Each row was made from one walk, in order. Every step used is in the known rows, and no mark comes twice. Write each row's walk.
Known rows:
tirekel/rito: [-2.03  0.63 -0.37  1.44  3.04  0.76 -1.47  1.20  0.25  1.20  0.13  0.84
 -0.16 -1.10 -2.72  1.64  1.51 -0.79  0.74  0.54 -0.16 -0.72 -1.80 -0.60
  0.99]
rito/maru/veram: [-0.32 -1.41 -1.85 -1.25  1.92 -0.05 -0.74  3.97 -1.68  1.94 -1.77  1.98
  1.93 -0.45  1.79  1.77 -3.80  1.26  1.81 -1.17 -0.40 -2.38 -0.95 -0.58
  2.28]
bege/veram/fozezo/rito/sebu/zuda/maru: [ 0.16  2.81  1.31  2.52 -3.77 -1.09  4.86  0.80 -2.20 -0.39  0.08 -2.38
 -0.17  2.74 -3.63  3.97 -0.31  4.73 -4.13  0.36  2.01 -4.97  5.47 -5.26
  0.14]
bege/veram/maru/rito/sebu/zuda: [ 3.36  4.28  2.25  0.60 -1.37 -2.36  4.88  1.52 -2.55 -1.52 -0.91 -2.62
 -0.28  0.34 -2.96  5.22 -1.38 -0.89 -1.53  2.93 -0.42 -7.81  0.54 -2.87
  1.11]
veram/maru/rito/fozezo: [-2.45 -1.53 -1.22  1.56  3.90  0.14  4.39 -1.53 -0.16  0.04 -2.97 -1.28
  1.69  1.45 -3.23  2.42 -1.02 -2.11  2.85  3.55  0.19 -3.55  1.85 -0.15
  1.79]
maru/veram/fozezo/rito/sebu/zuda/kife: [ 1.71 -1.03  2.97  0.26 -0.38  1.07  4.94  6.46  1.55 -1.22 -4.47  0.27
 -0.57  3.51 -2.43  3.09 -0.23  5.19 -1.62  0.18  1.99 -1.19  4.39  0.23
  0.16]
kife/zuda/maru/rito: [ 0.08  0.17 -1.06  2.04  1.07 -2.20  5.11 -1.54  0.71  3.08  0.80 -3.63
  0.20 -0.91 -1.80  1.90 -0.52 -0.95  3.28  0.16  6.12 -1.55  1.45 -2.33
  0.86]
sebu/rito: [-0.10  1.12 -0.77  0.20  2.69  0.66  0.23  2.67 -0.66  0.58 -1.09  0.25
 -1.32  0.00 -2.40  1.33  0.39 -0.43  1.94 -0.43 -1.37  0.53  0.90 -1.18
  1.34]
bege/veram/fozezo/rito: [ 0.19  3.24 -1.01  0.83 -1.23  1.14  3.15  2.14  0.45 -0.19 -2.60 -0.54
  0.05  5.02 -1.57  3.27 -0.09  3.73 -2.71 -0.53 -0.47 -0.34  3.26 -2.67
  0.92]
tirekel/rito/fozezo/veram: [-4.13 -0.83  4.65  0.61  3.01  0.29 -0.52  1.46  0.39  2.28 -0.83 -0.21
 -0.27  0.09 -2.99  2.66  0.50  0.02 -0.89 -1.28 -1.07  0.87  0.63  1.94
  3.50]
kife/zuda: [ 3.07  0.53  0.39  0.09 -0.53 -3.08  1.03 -0.07 -0.43 -0.10  0.31 -2.19
 -2.09  0.43  0.43 -0.68  0.65  0.45 -0.32 -0.10  3.54  0.01  1.57 -1.56
  0.65]
sebu/zuda/maru/veram/fozezo: [-1.94 -0.24  0.12  2.17 -1.55 -0.14  4.72  1.34 -1.49  1.43 -0.35 -0.73
  2.56  2.30 -2.86  1.47 -2.10  4.97  4.19 -0.85  2.71  2.23  4.31 -1.82
  1.69]
veram/fozezo/rito/maru: [ 0.18  0.92 -4.60  0.67  2.28  0.84  0.99  2.66 -0.04  0.43 -1.58  1.82
  1.36  3.04 -1.36  2.70 -0.63  1.73 -1.55  2.15  0.22 -3.24  2.25 -2.68
  2.86]
maru/veram/fozezo/rito/sebu/zuda: [ 0.44  1.12  0.83  0.45 -0.69  0.40  2.82  5.33 -0.92 -1.16 -4.23 -1.05
 -0.65  5.50 -3.04  2.49  0.28  4.64 -1.70  0.46  0.73 -2.35  3.57 -0.59
  2.21]
tirekel/rito/sebu/zuda: [ 0.23  1.34  2.63  1.19  0.31 -1.02 -1.23  1.46 -1.91 -1.20  0.90 -0.73
 -2.18 -1.50 -4.43  1.93  2.14 -0.09 -1.86  1.45  0.56 -4.47 -0.89 -0.76
  0.84]
kife/zuda/maru/veram/fozezo/rito/tirekel: [-1.50 -1.08 -1.76  1.71  2.17 -0.14  5.57  0.93 -1.43  3.98 -5.37 -2.64
  0.16  3.49 -0.49  1.63 -0.92  3.66 -1.64 -0.73  4.15 -0.19  5.02 -6.53
  3.35]
fozezo/rito/sebu/zuda/kife: [ 3.71  0.34  3.93  0.21 -1.23 -1.25  1.59  4.56  0.21 -1.70 -0.61 -0.84
 -2.21 -0.72 -2.31  1.98  1.88  0.42 -3.97  0.48  2.42 -3.62  2.35  0.74
 -1.94]
kife/zuda/maru: [ 0.86 -0.74 -0.65  2.21 -0.51 -3.54  2.30 -2.52 -1.11  2.04  2.41 -2.66
 -0.59 -1.37  0.19 -0.32 -0.16  0.77  0.45 -0.43  5.61 -0.33  3.17 -3.54
  0.15]
fozezo/veram: [ 0.39  2.01  3.98 -0.49 -0.27 -0.90  0.09  2.07  0.74  1.52  0.53 -0.34
  0.35  0.06  1.11  1.24 -0.73  0.15 -1.65 -1.60 -0.86  1.42  0.55  1.55
  2.71]
fozezo/rito/sebu/zuda/maru/veram: [-1.14  0.38  1.33  0.97 -0.70 -1.16  1.94  4.05 -3.18  2.07 -0.66 -1.53
 -0.13  0.32 -1.70  1.77  0.02  2.02 -1.14 -0.54  3.18 -4.70  2.95 -1.01
  0.80]
sebu/rito/maru/veram/fozezo: [-1.27 -0.23 -3.96 -0.06  4.38  2.30  2.32  5.46 -1.00  1.88 -4.31  2.64
  1.21  2.70 -2.05  4.10 -4.07  4.14  4.21 -1.14 -1.71 -0.66  2.44 -3.73
  4.38]
bege/veram/maru/rito: [ 1.15  3.82 -0.52  0.93  0.96 -0.70  4.51  0.48 -0.79  0.67 -1.82 -0.79
  1.67  0.65 -1.11  4.62 -2.29 -1.52  1.30  1.76 -1.20 -4.07 -0.25 -2.61
  1.26]
rito/sebu/zuda: [ 2.45  0.46  3.07 -0.11 -2.66 -2.13  0.32  0.62 -1.94 -2.28  0.52 -1.81
 -2.28 -0.44 -1.98  0.14  0.84  0.53 -2.61  0.96  0.58 -3.78  0.73 -0.16
 -0.49]
zuda/maru: [-2.36 -1.39 -0.97  1.93 -0.20 -0.39  1.23 -2.66 -0.87  2.25  2.35 -0.48
  1.78 -1.68  0.08  0.38 -0.83  0.48  0.72 -0.36  1.89 -0.69  1.66 -1.92
 -0.61]
zuda/kife: [ 1.22 -2.21  1.93  0.10  0.17  0.37  2.14  1.20  2.15 -0.08 -0.13  0.97
  0.15 -1.66  0.93  0.98 -0.71  0.54  0.00 -0.64  1.28  1.26  0.91  0.59
 -2.09]
veram/maru/rito/sebu/zuda: [ 2.24  2.83  1.30  1.54  1.12 -2.19  3.68  0.76 -1.64 -1.66 -0.69 -2.04
 -0.10 -0.03 -3.76  3.18  0.04 -2.38  0.21  4.54  0.90 -7.37  0.41 -1.20
  1.73]
tirekel/rito/maru/veram/fozezo: [-3.14 -1.19 -3.67  1.14  4.67  2.15  0.46  3.74 -0.06  2.21 -3.04  3.27
  2.75  1.88 -2.29  4.16 -2.58  3.44  2.95  0.30 -0.71 -1.76 -0.11 -2.68
  4.02]

Write each row's walk:
[-1.61  1.39 -0.95  2.78 -0.39  0.30  4.47  3.85 -1.45  2.47 -1.14 -0.61
  2.18  3.73 -3.81  2.00 -0.40  4.19  2.54 -0.42  3.39  1.04  4.77 -1.26
  2.32]
sebu/zuda/maru/veram/fozezo/rito
[-1.45 -1.70 -1.94  2.47  1.11 -1.15  5.25  1.33 -0.27  2.36 -3.27 -2.79
 -0.17  4.21 -0.22  2.34 -0.50  5.73 -1.69 -0.20  5.35 -3.46  6.74 -5.28
  2.38]
kife/zuda/maru/veram/fozezo/rito/sebu
[-2.66 -2.17  0.44  0.20  3.15  1.28  1.08  1.35 -1.44  0.04 -2.56 -0.51
 -1.58  1.17 -3.77  1.18 -0.11  0.37  2.11 -0.46 -1.25  0.31  3.11 -0.22
  1.10]
sebu/rito/fozezo
[ 2.75 -0.33  4.83 -0.18 -0.51 -0.30  4.85  3.03  2.06 -1.66 -1.21 -1.73
 -1.52 -1.56 -3.38  3.65 -0.40 -0.69 -0.08  0.61  2.67 -3.53 -0.11  1.71
 -1.65]
maru/rito/sebu/zuda/kife
[-2.64 -0.44 -0.87 -0.62  2.79  3.35  2.86  3.49 -0.20  1.93 -7.83  0.33
  0.80  5.08 -0.76  1.86 -0.74  3.03 -2.03 -0.29 -1.00  0.06  1.75 -2.87
  3.21]
maru/veram/fozezo/rito/tirekel
[-1.21  0.53 -1.01  0.35  2.04  2.44  2.50  0.53 -0.06  0.52 -5.39 -0.16
 -0.24  3.93 -1.85  1.42  1.26  1.11 -4.13  1.59 -0.88 -1.06  1.57 -3.78
  2.18]
veram/fozezo/rito/tirekel
[-1.38 -0.08 -1.31  1.13  0.87  1.71  2.23  0.46  1.21 -1.33 -3.03 -0.62
 -0.82  4.44 -1.57  2.05  1.52  3.26 -4.34  2.17  0.14 -4.24  3.31 -2.58
  1.18]
veram/fozezo/rito/sebu
[ 0.97  0.81 -2.91 -0.38  3.68 -0.08 -0.90  3.82 -1.97  1.36 -0.32  1.74
 -0.51 -1.65 -1.80  2.60 -1.86 -0.65  1.42  0.33 -1.64 -3.08  0.09 -2.93
  2.41]
sebu/rito/maru
[-2.34 -0.70  0.66  1.23  2.75  0.78 -1.34 -0.18  0.14 -0.01 -0.19 -0.22
 -1.29 -1.29 -1.96  2.35  1.41 -0.04 -2.54  1.21 -0.39 -4.89 -1.13 -1.51
  0.60]
tirekel/rito/sebu
[-0.32  1.91  0.22  0.25 -1.60  1.07  3.41  1.60  0.17 -1.42 -3.27 -1.03
 -1.11  4.86 -1.00  3.86 -0.05  4.96 -6.03  0.39 -0.79 -4.87  3.52 -4.23
  0.25]
bege/veram/fozezo/rito/sebu
[-1.14 -1.56 -3.13 -0.16  1.56  1.37  1.55  2.91 -0.28  1.48 -3.36  2.28
  2.48  2.70  0.32  2.56 -4.17  4.56  2.40 -0.28 -0.85 -1.09  1.34 -2.17
  3.11]
rito/maru/veram/fozezo
[-0.19  0.47 -3.03 -1.28  3.17  0.39 -1.18  6.83 -1.78  2.57 -2.59  2.11
  1.36  1.15  1.14  2.51 -1.88  0.52  0.02 -0.68  0.01 -3.89 -0.26 -0.25
  2.70]
fozezo/rito/maru/veram
[ 0.93  2.90  1.90  1.19  1.41 -2.48  0.66  0.88 -0.58  1.37  0.86  0.08
  1.61 -0.22  1.66  2.15 -1.15 -1.13 -1.26  1.24 -1.44 -0.99  1.75 -1.04
  4.11]
fozezo/veram/maru
[-0.80  1.52 -2.49  1.28  1.22  1.74  2.29  1.55  1.54 -0.38 -2.44  0.27
  0.36  4.63 -2.29  1.57  1.54  2.36 -1.15  1.35  0.39  0.34  2.94 -1.25
  1.44]
veram/fozezo/rito
[-1.98 -1.60  4.92 -0.67  0.00 -0.52  0.82  0.53 -0.09  1.14 -1.19 -1.22
  0.00  1.12 -0.28  1.03 -1.27  0.96 -1.31 -1.38 -0.73  1.31  2.71  2.40
  2.84]
rito/fozezo/veram
[-2.21 -1.69  1.18  2.20 -2.11 -0.20  4.58  0.28 -1.76  0.70 -0.99 -1.33
  1.05  1.89 -2.43  1.90 -2.08  5.88  1.18 -0.04  2.30 -2.05  4.65 -2.90
  1.42]
rito/sebu/zuda/maru/veram/fozezo
[-3.42 -0.12  2.22  2.78  4.77 -1.23  0.41  0.90 -1.11  1.84 -0.36  0.34
  1.27 -0.06 -2.58  3.07  0.04 -1.18 -0.72  1.94 -1.46 -1.67  2.11 -0.48
  4.68]
tirekel/rito/fozezo/veram/maru
[-4.38 -0.56 -3.05  2.44  1.92  2.19  4.08  2.20  0.14  3.70 -2.58  0.31
  3.10  3.92 -1.23  2.23 -1.12  4.42  2.01 -0.71  2.24  0.58  4.63 -2.41
  2.05]
zuda/maru/veram/fozezo/rito
[ 1.06  2.76 -3.39 -0.11 -0.15  0.45  1.83  3.24 -1.00  0.40 -2.11  1.11
  1.20  3.51 -1.11  4.45 -2.20  3.33 -3.18  0.33 -1.17 -4.12  2.07 -4.48
  1.97]
bege/veram/fozezo/rito/maru
[-2.11  0.50 -2.12  0.57  1.88  2.41  2.82  4.82  1.12  1.10 -4.53  0.66
  1.54  5.92 -0.86  1.84 -0.51  3.91  1.04 -0.71 -0.07  1.09  3.17 -0.35
  2.56]
maru/veram/fozezo/rito
[-1.40 -1.47  2.58  0.74 -2.13 -1.67  2.16  1.25 -3.26  1.19  0.50 -1.62
  0.44 -1.22 -0.79  1.07 -1.75  2.82  0.56 -1.29  2.46 -3.46  2.10 -1.36
  0.25]
rito/sebu/zuda/maru/veram
[ 0.64  4.05  1.77  1.08  3.25 -1.03  3.47  2.35  0.82  2.61 -0.75 -0.78
  2.31  0.72 -0.41  4.25 -1.50 -2.95  1.12  1.82 -0.61 -2.03  0.03  0.34
  4.65]
fozezo/veram/maru/rito
[-0.54  1.14 -0.83  0.38  4.43  0.80  3.64 -0.97 -1.17  1.51 -4.12 -1.09
  1.26 -0.12 -1.42  2.89 -0.88 -4.32 -0.21  3.80 -1.23 -4.66 -1.53 -3.70
  2.57]
veram/maru/rito/tirekel
[-0.11 -0.62  2.07  1.84 -2.65 -2.17  1.73 -1.80 -2.77 -0.09  3.07 -2.26
 -0.65 -2.53 -2.08  0.71  0.10  0.96 -1.64  0.77  2.85 -4.50  2.21 -2.09
 -0.64]
rito/sebu/zuda/maru
[-2.47 -0.81 -0.99  0.15  1.37  2.43  2.74  3.60  0.83 -0.04 -5.55 -0.05
  0.28  5.89 -0.34  2.61 -0.60  5.16 -2.32  0.15 -0.10 -2.99  3.32 -1.71
  2.07]
maru/veram/fozezo/rito/sebu
[ 0.10  1.42  1.12  1.95 -1.15 -2.06  1.42  0.99 -2.65  0.57  1.94 -2.11
 -1.03 -0.62 -3.03  1.40  1.70  0.26 -3.22  0.93  3.27 -5.52  3.06 -1.81
 -0.34]
fozezo/rito/sebu/zuda/maru
[-0.99  0.09 -2.77  0.63  4.15  0.05 -2.77  1.79 -1.11  1.51  1.00  2.32
  0.51 -2.50 -1.92  2.79 -0.59 -1.23  0.26  1.10 -0.44 -4.13 -2.52 -1.98
  2.01]
tirekel/rito/maru
[-0.70  1.05  2.21  0.80  0.22 -0.06  4.51 -0.63 -2.26  2.65 -0.76 -2.74
  0.51 -2.36 -4.43  2.48 -0.89 -3.15  1.03  0.72  2.38 -2.22 -0.97 -2.33
  0.86]
sebu/zuda/maru/rito/tirekel
[-2.20 -1.35 -0.91  0.15  0.43  2.03  3.05  1.60  1.14  0.54 -3.91  0.92
  1.82  4.24 -0.29  1.18 -2.20  4.74  2.83 -0.86 -0.60  2.64  2.47 -0.90
  2.03]
maru/veram/fozezo
[-0.46  0.98  0.34 -1.09  2.20  1.38  0.01  1.63 -1.22  1.28 -4.04 -0.59
 -1.14  0.69 -0.43  0.76  1.57 -1.73 -4.86  0.54 -0.53 -2.33 -0.41 -2.29
  1.00]
fozezo/rito/tirekel
[-1.24  0.10  1.21 -1.31  2.57  2.30  2.84 -0.19  0.66  1.67 -4.58 -1.43
 -0.35 -0.13 -1.77  2.23 -0.91 -3.09 -0.35  0.68 -0.55 -2.25 -3.06 -1.26
  1.07]
maru/rito/tirekel
[-1.24 -0.60  2.73  1.23  1.78 -1.98  1.69 -0.39 -1.48  0.96 -0.69 -0.89
  1.44  1.04  0.16  1.81 -1.45 -0.30 -1.02  1.40 -1.31 -0.92  4.02  0.38
  3.95]
rito/fozezo/veram/maru
